What can hang from each mark:
Y: V W X
X: D L N Y
U: W
W: L N
L: V
V: D N Y
D: V W
N: W

Each row was made from one small tree. The marks that hang from a mark follow it in brackets, in alphabetical order. Every link used is in the known rows. Write each row's tree.
Known rows:
W(L(V(D Y(X))) N): [ 25 -40  -9 -31 -20 -20  90  34  33  25   1  27 -26 -12  36   7  -9   7
  17  18  38]
V(D N(W(L)) Y(X)): [-10 -33  59  -2  15 -12  31  43  47  34  28  26  26   4 -17  26  13 -70
  26  25   9]
X(N): [  4  35 -28  48 -25  17 -44  13   3  -1 -17  16   3  -4  59  26 -46  72
 -33  35 -17]
L(V(D Y)): [ 55 -13  12  42 -32 -20  28  -4  26   7  23  54  43 -17   1  -4  -1 -12
 -35  47 -34]
D(V(Y) W(N)): [ 30 -36 -28 -44 -54  -5  38  40  20  25 -24  -7   9   6 -56  14 -58  44
 -48   8 -11]
X(D(W) L N): [ 22  31 -24 -16 -49  -8 -37 -35 -19  71 -27 -28  22 -18  42  38 -83  70
 -83   0 -26]
N(W(L(V))): [-21  -4 -19  25 -28   3 -30   5  21  -8 -29  40 -57  12  51   1 -25  24
 -47  28 -34]
W(L(V(D Y)) N): [ 22 -54 -23 -22 -31 -38  84  35  40  30  13  23 -13 -22  31  -3 -16  32
 -19  24  26]
U(W(L(V(D)) N)): [  3 -41 -34 -29 -48 -25  33  51  47  12  26   3 -54   9  53 -13 -34  63
 -27 -14  -8]
N(W(L)): [-27   0 -28  27 -14  12 -40  17  34  -3 -28  31 -52  26  45   2 -21  49
 -27  36 -12]
U(W(N)): [  5 -14 -59   6 -28  15 -17  50  44 -12   3  11 -33  17  55  -7 -48 106
 -20  11 -27]
X(D L N(W) Y): [  4  35  17 -18  13 -14 -65 -55 -33  69 -57 -23  26 -35  52  61 -86  38
 -62  22 -29]
D(V(Y(W))): [ 25   4  12  16 -13  11  14  -8   2  11 -37  27  24  11 -22  -3 -32  -9
  -3  42  -3]
Y(X): [ 24  47 -23  52  -3  48 -21   5  11 -20 -32  48 -27  24  52   2 -11  41
  21  40 -11]
U(W(L N)): [-19 -33 -64 -23 -26   1   5  54  43   1   7  -6 -60  18  70  -8 -40 115
 -14  -4   3]
Y(V X(D)): [ 25  91  -2  39  25  70 -20 -36  13 -10 -61  17 -43  13  58  20 -12  11
  36  38 -10]
L(V(D(W(N)) Y(X))): [ 56 -18   7 -27 -39   2  61  26  37  21   7  26  14  -4 -21  14 -35 -21
   6  10 -13]
L(V): [ 28  23 -32  66 -32  10 -18 -10   5 -21 -13  54 -15  -6  55 -12 -20  43
 -49  38 -54]
L(V(D N(W) Y)): [ 18 -33  49  39 -18 -30  12  21  34  17  34  47  49 -25 -19  14  -5 -65
 -46  37 -58]
W(N): [ 14   0 -67  32 -20  14   5  42  34  -2 -27  30 -30   4  56  -6 -38 100
 -17  42  -2]
D(V(Y) W(L N)): [  6 -54 -35 -74 -53 -21  61  44  21  37 -18 -24 -17   7 -41  11 -52  51
 -41  -8  19]
L(V(N Y(X(D)))): [ 33   1  37  31  15   5  18 -21 -12  -3   8  35  34 -49  26  16  -6 -42
 -13  32 -48]

Which tree is each row?
[  2  22  36 -28  37  28  16 -27  -7  27 -36 -12   5 -16  47  34 -45 -16
  71  26  49]
V(Y(W(L) X(D N)))
[ -6 -25 -37 -16  16   4  56  24  37  21 -21   9  -7  -2  40  -5 -42  47
  49  38  51]
V(Y(W(L N)))
[ 44 -18   8   7 -18 -11  63  13  38  23  -2  39  23 -14   8  -9 -36 -21
  20  39   4]
L(V(D Y(W(N))))
[ 16 -30  -5 -22   1 -17  78  37  61  47   4   9  11   5   9 -10 -29  10
  55  35  65]
V(D Y(W(L N)))
[ 13 -25  12  -8 -38 -15  16  30   7  24  14  -7  47  -6 -70  13 -35  -6
 -61  -1 -46]
D(V(N Y) W)
[-11 -36 -57 -22 -39  -9  16  42  29  -7   8   2 -65   4  76  -9 -43  89
 -33 -11 -17]
U(W(L(V) N))
[ 10 -64 -18 -43 -37 -33  52  45  47  17  39   6 -19  -5  34  -3 -27  44
 -19  -5  -2]
U(W(L(V(D Y)) N))
[ -1 -36 -19  -7 -22 -11   3   4  18 -11  33  14 -12  -2  50  -4 -17  47
 -35   0 -36]
U(W(L(V(Y))))
[-11  48  20 -35  49   4 -20 -41 -15  39 -46 -57  -7 -37  57  25 -89  36
  37   9  26]
X(D N Y(W(L)))
[ -8 -23  53 -38 -21 -19 -29 -16 -18  39 -43 -19  -2 -27  -7  52 -49  -8
 -63  23  -3]
X(D(V(Y)) N(W(L)))
[ 46 -35 -18 -23 -38 -14  51  49  66  37  23   6  40   3 -42   4 -39  35
  -9  23   4]
V(D(W(N)) Y)
[  6 -16  23   2  14 -12  37 -16  -9   9  10  14   1 -43  44  11   0 -23
 -10  15 -13]
W(L(V(N Y(X(D)))))
[  7 -18 -33 -17 -38  -9  22   0  20   7  10   5  -6  -3   5   0 -36  38
 -40  -1 -26]
D(W(L(V(Y))))
[  4 116  12  -3  26  62  -6 -61 -17  57 -91 -13 -21  13  87  54 -65 -20
  55  15  31]
Y(V W X(D L N))
[-16  -7 -25  37 -17 -20  15  14   6   0  17  22 -27 -20  62 -11  -8  30
 -46  11 -28]
W(L(V(N)))
[-18 -44  -6  -3 -14 -23  11  20  17  -4  53   7   4 -16  43   0 -14  25
 -39  -9 -44]
U(W(L(V(N Y))))
[ 14  14  21   3  17 -33 -26 -58 -33  56 -27   1  28 -52  39  25 -54  -7
 -80  14 -71]
X(D L(V(N(W))) Y)
[ 18  17  33   8  40  12  31 -32 -13  54 -15  13  58 -23  34  18 -26 -45
  36  30   7]
V(N Y(W X(D L)))
[-25 -15   3  18  32  -8  39  18  25  21  19   5  33 -14  25  -3 -18  -5
  34  27  18]
V(N Y(W(L)))
[ 23  31   7  24  30  50  14 -10  16  -5 -32  41  20  17  26   5 -24 -14
  77  48  17]
V(Y(W X))
[ 16   5   1  29 -38 -15   5  50  54  30  46  -1  30   8 -32  -9 -24  10
 -31   3 -37]
V(D(W) N)
[-18 -27  48 -12  -2  -3  14  27  -2  19 -20  20  -1   6 -28  31  -3 -54
 -17  18  -7]
D(V(N(W(L)) Y(X)))
[ 17  -2 -15  27 -39 -26  25   7  26  13  13  32 -30   0  44 -20  -4  24
 -37  20  -8]
W(L(V(D)))
[ 18  -6  27  -5 -31 -23 -32 -57 -34  60 -36  18  39 -46  50  60 -60  -8
 -96  33 -45]
X(D L(V(Y)) N(W))
[-13 -31   9 -13  -3  -3  17  18  10  -8  41  10  -8  -6  47  10  -7   0
  -3 -16 -31]
U(W(L(V(N Y(X)))))
[ 28   6  13  63 -32 -25  13  23  25  10  35  41  19 -19  16 -12  -5 -17
 -50  23 -53]
L(V(D N))
